What can hang from each mark:
Z_88: Z_45 Z_693 Z_904
Z_338: Z_146
Z_45: Z_88 Z_550
Z_366: Z_904
Z_693: Z_472 Z_550
Z_904: Z_88 Z_338
Z_550: Z_693

Each row was made from one small tree. The marks that hang from a mark follow it in brackets, in the order of their numbers. Every link used is in the known rows. Write each row's tree.
Known rows:
Z_88[Z_45 Z_904]: [ 10.1 -12.5  18.5  14.1  59.7 -43.7   5.7   5.6   5.9  56.4 -16.8  34.1
  -4.1  41.7  33.4  15.0  16.6  50.0]
Z_88[Z_45]: [ -8.3  -9.8  16.3  -0.8  30.8 -34.6   1.6   0.0  -0.6  32.1 -22.6  15.4
  -3.6  26.1  20.3 -13.6  34.1  54.9]
Z_88[Z_693[Z_472] Z_904[Z_338[Z_146]]]: [ 12.0  20.3   9.6   2.4  38.8 -12.4  43.0  12.1   6.7  25.9  -2.7  35.9
   6.0  21.1 -10.7   4.9  12.5 -12.8]
Z_693[Z_472 Z_550]: [ 22.1 -24.3  22.2  -6.5 -13.4  -7.8  25.8   2.3  -2.1  -0.7  -6.8  15.0
  34.5  -4.6 -15.7   1.5   1.5 -13.0]
Z_45[Z_88[Z_693 Z_904[Z_338[Z_146]]]]: [  9.6  12.2  23.9 -16.7  42.6 -26.4  22.8   9.5 -18.3  22.6  13.6  28.0
  -8.4  28.9  -2.1  -6.3  16.8  20.8]
Z_366[Z_904[Z_88 Z_338]]: [-29.4  -7.6  19.4 -39.6   7.2  -3.3  -2.5  25.2  -7.6  15.5 -23.1 -13.5
 -30.0 -22.3 -16.9   3.2  70.7  47.9]
Z_88[Z_45 Z_693 Z_904]: [ 13.8  10.6   8.8  15.0  78.3 -39.2  18.0  -1.6  10.8  65.6 -27.7  51.3
   6.1  58.0  30.3  -4.4  13.4  33.7]
Z_338[Z_146]: [  5.6   3.0   6.8 -13.2 -12.0 -18.2   9.4  -4.2   3.5 -18.5  17.6   0.6
  -1.7  -7.3  -2.4 -25.1  15.0  25.7]
Z_45[Z_88 Z_550[Z_693]]: [ 15.5 -22.6  16.9 -28.2  24.5 -22.2   3.9 -17.4 -43.6  15.8   0.4  10.2
   7.3 -11.1   6.1  -7.1   3.4  29.1]
Z_693[Z_550]: [  8.6 -13.9  16.2 -23.5  10.4 -17.0   2.7  -7.3   5.7  11.2   7.2  12.5
  24.2  -3.7  -8.2 -10.7   3.1  16.5]
Z_904[Z_88 Z_338]: [-33.7   7.4   0.7 -28.1  14.2  -4.1  14.4  20.5   6.9  20.0 -11.0 -10.9
 -35.3 -16.8 -13.1  13.3  73.7  48.9]
Z_366[Z_904[Z_88]]: [-13.7 -17.2  19.3 -29.4  -6.9 -11.3  -5.3  13.8 -13.0  10.8 -33.1  -6.1
 -14.1 -17.6   2.2  -5.1  56.5  53.8]
Z_45[Z_88[Z_904]]: [ 12.0 -14.5  34.6 -11.9  23.7 -37.1  11.9   6.7 -30.6  22.7   4.8  23.3
  -1.4  23.5  17.3   6.1  12.9  42.6]
Z_366[Z_904[Z_88 Z_338[Z_146]]]: [-20.7  -1.9  13.4 -37.8   1.9   0.0  -2.3  24.8   0.7   1.1  -9.9 -17.5
 -35.7 -26.3 -22.6  -2.3  65.0  39.9]
Z_550[Z_693]: [-34.2 -11.1  11.5 -12.8   2.1 -26.0   7.9 -15.5 -20.8   8.2  -5.3  -6.5
  28.1  -2.8  10.4 -24.7  22.1  44.8]
Z_45[Z_88[Z_693 Z_904] Z_550]: [ 45.7  -5.8  16.6 -19.9  55.8 -25.1  15.0  -9.5 -30.5  40.3  -7.5  45.9
   1.2  12.5  13.9   6.0  -8.9  13.5]
Z_88[Z_693[Z_550]]: [  6.6  10.4   8.0 -20.7  26.2 -15.0  16.6 -13.6   4.6  21.0 -10.0  29.3
  29.5  13.1  -6.0 -31.2   6.0   8.1]
Z_45[Z_550]: [ 19.3 -15.1   7.8 -24.8  19.2 -16.0   1.8 -15.3 -14.8  21.8 -16.6  19.2
   6.1 -22.2   7.7  -1.1   5.4  25.5]
Z_88[Z_45 Z_693[Z_472] Z_904]: [ 22.8   3.0  12.4  26.5  62.1 -32.6  34.2   5.1   4.7  57.7 -38.1  53.1
  13.4  56.9  24.9   4.4  12.6  13.0]

Write each row's tree:
[ 18.7  -4.6  27.9 -17.1   9.9 -18.6  26.4   0.7 -27.0   7.1  -4.0  25.4
  18.3  22.4  -6.6 -18.6  11.5   7.6] | Z_45[Z_88[Z_693[Z_472 Z_550]]]
[  9.7   8.8   4.8  -5.2  56.8 -23.7  10.9 -10.1  16.7  42.8 -21.7  35.5
  16.1  39.9   4.9 -29.3  15.5  19.7] | Z_88[Z_45 Z_693[Z_550]]
[ 19.5   1.8   8.8   6.7  40.1 -17.0  27.1  -4.1  10.4  34.8 -31.1  37.6
  23.3  39.0  -1.0 -19.7  14.0  -0.1] | Z_88[Z_45 Z_693[Z_472 Z_550]]
[ 25.0  -1.7  26.6 -14.5  42.2 -29.9  18.1   0.4 -18.7  29.3   6.1  37.2
  12.6  33.4   7.2  -5.5  -0.7  18.2] | Z_45[Z_88[Z_693[Z_550] Z_904]]
[ 14.5   1.9  28.2 -11.7  37.1 -33.7  21.2   2.3 -27.0  29.4  -2.8  35.6
   5.9  35.0  15.2  -7.6  10.3  31.5] | Z_45[Z_88[Z_693 Z_904]]
[-30.7   5.6  -1.4 -16.5  36.3 -10.9  10.0  22.1  15.4  35.7 -18.6  -5.9
 -45.1   2.1  -5.9  14.2  80.3  57.2] | Z_904[Z_88[Z_45] Z_338]
[-19.2  -3.3  12.4 -30.0  16.5  -4.0  -5.0  26.6   6.4  12.2 -15.1 -14.0
 -41.9 -12.9 -17.4  -0.4  69.6  44.7] | Z_366[Z_904[Z_88[Z_45] Z_338[Z_146]]]
[  2.3  27.5   5.6  -9.1  55.5 -18.4  27.3   6.3  12.3  33.9   7.5  33.6
  -1.6  22.7  -4.9  -3.8  12.8   7.1] | Z_88[Z_693 Z_904[Z_338[Z_146]]]
[ 52.3 -11.2  19.3 -11.7  44.5 -20.1  26.0  -5.5 -34.4  34.9 -14.6  47.3
   6.3  11.9   9.0  12.0  -9.7  -0.6] | Z_45[Z_88[Z_693[Z_472] Z_904] Z_550]
[ 15.2   4.0  12.4  -8.7  10.0  -7.8  32.6  -7.2  -0.6  12.5 -19.5  30.4
  37.2  12.5 -11.4 -21.8   5.5 -12.3] | Z_88[Z_693[Z_472 Z_550]]
[-21.9  -3.1  27.0 -39.7   5.3  -6.5  -4.8  19.2  -6.6  -1.4   0.6 -10.9
 -18.6 -19.5 -25.4 -14.7  44.4  28.9] | Z_366[Z_904[Z_338[Z_146]]]
[ 25.8 -23.2   8.3  15.6  65.4 -35.1  10.1  -5.1  -3.3  59.4 -22.2  34.8
   4.9  24.6  29.5  23.9   1.5  27.4] | Z_88[Z_45[Z_550[Z_693[Z_472]]] Z_904]
[-11.7  25.3 -11.7 -17.0   8.0   9.1  35.8  19.3  16.7   1.2  -6.0  -2.4
 -31.4 -11.1 -27.7  -2.4  64.2  11.5] | Z_904[Z_88[Z_693[Z_472]] Z_338[Z_146]]
[-20.7  14.7  -7.6 -25.6   6.2   0.9  15.8  19.7  17.4  -0.7   9.2 -16.2
 -44.1 -22.1 -21.4   5.5  66.4  37.1] | Z_904[Z_88 Z_338[Z_146]]
[-15.5  28.8 -16.3 -13.9  41.0  -2.9  20.3  16.9  28.7  21.8  -6.9   1.2
 -46.6   8.4 -16.4  -5.8  70.6  33.5] | Z_904[Z_88[Z_45 Z_693] Z_338[Z_146]]
[-12.8  18.3 -13.8 -20.1  58.4  -2.7  16.4  12.1  16.4  47.4 -29.5  11.8
 -40.7   2.0  -9.1   8.1  68.1  37.6] | Z_904[Z_88[Z_45[Z_550] Z_693] Z_338]
[  3.1 -17.1   5.1  -4.7  44.9 -28.3  -1.5 -14.0  -6.5  39.6 -23.9  15.1
   2.6   9.5  19.1  -8.4  19.0  43.1] | Z_88[Z_45[Z_550[Z_693]]]
[ 22.3 -27.5  19.4 -19.5  12.0 -17.5  15.0 -13.1 -47.9  10.4  -7.2  11.8
  12.3 -12.1   2.2  -0.3   3.4  14.3] | Z_45[Z_88 Z_550[Z_693[Z_472]]]
[ 32.6  -4.0  15.7 -30.0  35.9 -18.0  12.2 -14.1 -34.7  24.4 -11.9  32.8
   1.6   1.9   4.1 -13.1   3.0  16.9] | Z_45[Z_88[Z_693] Z_550]
[ 12.2   0.7  25.2 -25.3  21.6 -23.7  15.3  -4.2 -22.9  12.7   2.0  24.4
  13.7  22.4  -3.0 -24.8  12.0  21.7] | Z_45[Z_88[Z_693[Z_550]]]
